Each row was made from one small tree. The marks that hang from a mark follow it in brackets, in the order of their numbers. Every link used is in the known rows. Write each row's tree.
Known rows:
Q146[Q649[Q722] Q747[Q930] Q994]: [  9.4  29.5  28.3 -24.7 -31.3  33.9  -9.0   4.4  11.0  -1.1 -12.0   9.9
   9.4   5.9   2.7   2.3  -3.9   4.9  15.1 -19.5 -25.8]
Q617[Q101[Q454[Q146[Q747]]]]: [-17.1  25.1  -0.3 -23.4 -18.6 -23.0  -1.0  -8.4 -18.1  -6.8  37.4   2.2
  -9.6  20.9   8.8  29.0  30.7  10.6  26.3 -37.9 -44.3]
Q146[Q649 Q747[Q930] Q994]: [  3.7  34.7  18.8  -7.4  -7.6  30.1   2.4  -0.4  16.5   9.6   6.6  23.3
   7.6   7.9   7.7   7.0  -3.9   3.9  24.0 -27.9 -13.5]
Q747[Q146[Q454[Q101] Q649]]: [-21.4   4.3  38.3 -14.0 -15.9  45.1  25.6  19.2   9.8  -2.7  25.9  43.9
 -27.9  16.5  -1.5 -39.2  15.9  21.3   6.3 -18.1   4.6]
Q994[Q146[Q649 Q747]]: [ 18.0  28.9 -18.9 -21.8  -9.2  19.0  29.1  -3.3  -0.8  12.1  -6.8 -13.7
 -15.5  -4.0   6.2  13.5  23.7   1.7   7.9 -37.8 -17.4]
Q101[Q454[Q146]]: [-35.7  18.8 -25.0   0.8  -2.7  -2.0   5.4   4.3 -32.7   0.4  33.2  10.1
 -21.1  29.4  16.1  13.6  13.3  -2.8  11.5 -29.7 -18.9]
Q747[Q146[Q454 Q649] Q930]: [-34.4  29.5  25.3 -23.2   4.3  42.2   8.0  24.8  -0.7   7.9  13.2  38.1
 -30.0  13.8  -6.1 -28.9  14.4  28.0  -5.4 -11.1  14.1]
Q747[Q146[Q454 Q649 Q994] Q930]: [-37.8  31.0  35.0  -4.0   5.6  50.4   8.6  27.4  11.9  15.1  22.8  45.7
 -28.8  23.0  11.7 -18.5  10.3  29.3  12.1 -16.7   7.9]
Q146[Q649]: [  1.3   7.8  -8.2   6.9 -20.9  22.4  17.4   9.0  -5.0  13.5  -3.0  22.1
  -5.9   7.9   2.8  -7.2   9.7  11.6   2.2 -18.7   4.9]
Q994[Q146[Q649[Q722] Q747]]: [ 21.6  23.5  -9.6 -39.1 -32.4  21.8  17.8   1.7  -4.9   0.6 -26.8 -25.5
 -13.8  -7.7   0.6  10.9  24.4   3.2  -1.6 -30.6 -30.6]
Q454[Q101 Q146[Q747]]: [ -1.4  16.8  22.8 -16.3  -1.3  10.5  18.5 -15.3  -6.9 -19.9  31.6  17.0
  -7.2   0.0   5.1  -4.3  -4.0 -11.0  21.5 -38.0 -37.3]
Q649[Q722]: [ -4.8   1.8  -3.7  -6.7 -32.8   5.5   2.2  15.1  -4.5 -15.1 -14.3   2.4
  -0.9   3.4  -6.3  -7.9   7.2   5.7   0.4  -2.5 -22.8]
Q617[Q101[Q454[Q146[Q649]]]]: [-26.0  17.9  -3.3  -0.9 -29.3  -8.6  -2.1   3.2 -34.9  16.0  29.3  20.3
 -18.1  37.4  11.6  16.5  30.1  18.3  14.7 -36.2 -15.3]
Q101[Q454[Q146[Q994]]]: [-37.1  21.7 -15.4  19.9   1.4   5.4   6.0   6.8 -19.1   8.7  41.3  17.1
 -20.4  38.9  32.4  23.9   8.0  -0.6  28.7 -35.7 -25.2]
Q101[Q454[Q146[Q649[Q722]]]]: [-20.8  13.3 -11.4 -21.0 -38.7  18.5  -0.1  10.3 -39.4   5.8   1.8   3.3
 -21.1  28.6  13.7   8.4  16.5   4.9  -6.1 -28.7 -15.6]
Q930[Q747[Q146[Q454]]]: [-27.5  16.8  20.9 -20.2  11.0  14.3  38.9  14.6   3.7   4.3  34.3  21.8
 -46.8 -15.1  22.8 -19.2  25.8  26.9  10.8 -13.0 -14.3]
Q454[Q146]: [-19.6  17.6  -8.9   7.4   4.7   6.8  16.9   1.1 -24.0   2.3  19.4  17.7
 -21.4   6.1  12.3   4.9   5.5   5.8   6.8 -26.3 -17.3]
Q994[Q146[Q649 Q747[Q930]]]: [  3.3  44.2 -10.0 -30.0   4.8  15.4   7.8  -3.6  -5.4   6.7  -4.0  -7.9
  -6.7   2.6  -5.5   6.7  11.4  -6.9  10.4 -33.5 -15.1]
Q722[Q649]: [ -3.8 -10.3 -11.5  19.4  -7.5  14.3  32.9  15.5  -4.4  -4.8   3.3   7.3
 -10.2  -3.0  14.3 -16.9  -1.2  33.7  14.7 -10.5 -16.0]
Q146[Q454[Q101] Q747[Q930] Q994]: [ -9.6  24.7  56.7  -8.4   4.4  26.4  -0.2  -7.8  26.5 -14.9  49.7  44.3
   8.5  16.2  -0.1 -14.2 -11.3 -11.9  34.9 -26.5 -36.1]
Q747[Q146 Q930]: [-43.4  27.9   2.1 -13.0  13.4   7.5  -2.5  28.7   0.5 -15.3   5.0  14.8
 -15.5  11.0 -11.6 -24.4   3.0  13.2  10.9  -2.2   1.4]

Which tree is each row?
[-31.6  26.6  25.2 -14.7 -21.3  37.8  -9.5  35.2   5.4  -1.3 -16.1  16.3
 -16.0  19.9   3.7 -18.4   3.4  23.6  11.3  -6.8  -2.2]  Q747[Q146[Q649[Q722] Q994] Q930]
[  9.5  26.0  17.7 -43.8 -33.7  24.9 -10.0   3.4  -0.7  -9.4 -20.9   2.8
   8.2  -3.7 -15.1  -6.4   1.2   3.8  -3.0 -14.8 -17.9]  Q146[Q649[Q722] Q747[Q930]]
[-22.7  11.7   6.5 -18.5 -52.2  -6.2 -13.5   7.9 -39.0   5.9   8.6   7.8
 -15.6  33.1   6.4  14.4  30.7  19.7   5.5 -28.7 -27.2]  Q617[Q101[Q454[Q146[Q649[Q722]]]]]
[ -4.9  28.7 -12.3 -29.3 -15.6  20.6  15.1  -6.1 -22.9   8.9  22.0   3.7
 -18.6  15.6  20.3  22.0  18.3   2.3   7.3 -45.5 -18.4]  Q101[Q454[Q146[Q649 Q747]]]
[-17.6   9.7  34.0 -11.5 -31.0  56.9  19.6  31.3  11.6   8.7   0.0  26.6
 -36.0  14.8  17.7 -14.0  24.8  40.5   1.7 -13.9  -8.5]  Q747[Q146[Q454 Q649[Q722] Q994]]
[-46.8  30.4  29.8   1.1  19.0  31.2   4.1  26.7  17.0  -1.1  32.4  39.0
 -26.2  21.8   7.4 -15.5   8.7  22.3  19.5 -10.2  -6.7]  Q747[Q146[Q454 Q994] Q930]
[  7.4  19.1  38.7   0.1 -10.9  37.3  22.9 -15.1   3.1   4.9  32.6  30.4
  -9.5  11.5  24.1   5.1  -4.9  -3.2  31.0 -49.6 -30.5]  Q454[Q101 Q146[Q649 Q747 Q994]]
[-25.4  20.0 -20.1  -3.7 -15.1  15.9  10.9   5.0 -34.8  15.7  22.1  15.5
 -23.6  30.4  18.8  11.8  15.5   3.8   4.6 -36.7  -4.4]  Q101[Q454[Q146[Q649]]]
[  2.7  33.1  36.8 -14.3  -4.7  47.1   8.2  -3.2  17.0  14.8  25.4  40.0
  -2.8   9.5  11.4   3.4   5.0  10.6  15.8 -29.6 -15.7]  Q146[Q454 Q649 Q747[Q930] Q994]
[-30.6  15.0  21.1   9.3   4.5  34.7  26.5  27.3  20.5   3.4  29.6  34.4
 -32.6  15.1  20.2  -8.2  20.4  30.9  19.5 -15.7 -10.5]  Q747[Q146[Q454 Q994]]
[ -5.7  30.3  22.7 -30.6   7.1  19.2   3.7  -4.3   8.2 -10.0  26.6  26.2
  -0.7  -2.9  -9.2  -4.6   6.3   2.6   5.1 -18.1 -23.0]  Q146[Q454 Q747[Q930]]
[ -0.6  -5.6  53.2   4.1 -43.6  46.5  11.2   8.0  10.6   2.1  18.9  44.4
  -4.6  23.7   9.3 -21.5   2.8   6.9  12.3 -21.7 -22.5]  Q146[Q454[Q101] Q649[Q722] Q994]
[ -6.2  11.2  16.5  -2.3  -8.4  27.0  27.5   0.5  -6.5  10.5  28.0  25.6
 -22.6  20.3   0.8 -18.2  16.9  -6.0   7.5 -34.9 -12.1]  Q994[Q146[Q454[Q101] Q649]]
[  3.2  22.9  52.2 -32.6 -11.1  36.2   4.6 -10.0  10.2  -7.2  31.1  43.2
   5.9   8.2 -14.4 -24.5  -3.6  -6.5   9.5 -26.3 -14.8]  Q146[Q454[Q101] Q649 Q747[Q930]]
[-16.9  44.4  19.1  -6.4  20.9  16.5   1.0  -9.3  -3.2  -2.5  30.9  19.5
  -8.0   6.6  17.0  17.0  -7.7  -2.7  28.5 -36.6 -35.5]  Q454[Q146[Q747[Q930] Q994]]
[  5.0  38.7  -0.2 -48.5 -17.8  17.3  -4.3   2.3 -10.2  -4.7 -22.9 -20.9
  -6.1  -0.2 -11.4   2.8  13.3  -6.1  -0.6 -25.1 -26.6]  Q994[Q146[Q649[Q722] Q747[Q930]]]
[  9.6  26.5   4.5 -21.6  -8.4  31.6  26.5 -12.4 -14.2  11.4   7.5  13.1
 -19.3  -7.6  16.3  12.5  11.6  11.2   3.2 -43.0 -16.8]  Q454[Q146[Q649 Q747]]
[-15.1  19.2   6.7 -15.9  -5.6  17.3  37.4  18.0  -2.8  15.9   7.0  10.8
 -39.5 -13.6  23.4 -20.1  19.4  25.0  10.8 -17.5   3.3]  Q930[Q747[Q146[Q649]]]
[-35.7  16.7  -7.6   1.1 -16.8 -28.0  -6.0   3.3 -32.1   0.1  37.9  15.3
 -15.8  33.9   8.0  18.8  26.5  10.4  22.8 -29.1 -30.2]  Q617[Q101[Q454[Q146]]]
[  6.7  32.5   9.5 -27.2  -9.9  22.1   0.7  -1.1   3.1   0.8  -1.5  15.7
   6.9  -0.3  -8.8  -4.9   0.5   1.6   6.7 -22.0  -5.5]  Q146[Q649 Q747[Q930]]
[ 22.9   1.3  51.1 -41.4 -48.6  43.6  14.9  -6.2   9.9 -12.0   9.0  25.2
  -0.2   0.1  -6.7 -21.7   9.3   5.4  -0.1 -24.6 -29.1]  Q146[Q454[Q101] Q649[Q722] Q747]
[-18.5  20.5  35.2  -4.7   0.8  41.6  44.8  16.0  12.4  29.2  34.2  35.2
 -51.4  -4.0  41.9 -12.0  24.5  34.7  20.2 -25.7  -7.5]  Q930[Q747[Q146[Q454 Q649 Q994]]]
[ 17.6   8.1  41.3 -23.9 -24.7  40.7  26.5 -11.4  16.3  -2.8  28.3  38.1
  -2.2   2.6  -1.4 -17.8   9.7   3.8   9.6 -31.9 -17.1]  Q146[Q454[Q101] Q649 Q747]
[-38.8  19.2   1.6  21.5 -15.0 -18.4  -5.5   5.9 -19.3   7.7  47.8  21.7
 -14.1  45.3  26.1  29.1  23.1  10.9  40.1 -34.6 -37.0]  Q617[Q101[Q454[Q146[Q994]]]]
[-17.8  28.5   9.9  -3.0 -16.8 -14.2  -1.1  -6.2  -5.7   1.2  46.3  10.2
 -10.0  30.0  26.6  39.6  26.0  12.1  43.4 -43.3 -51.2]  Q617[Q101[Q454[Q146[Q747 Q994]]]]
[-46.6  17.9  44.2 -19.0  11.3  21.3   0.5  20.2   8.6 -24.4  38.2  42.4
 -18.3  21.4 -17.0 -44.8   0.7   5.3  14.8  -6.2  -6.1]  Q747[Q146[Q454[Q101]] Q930]
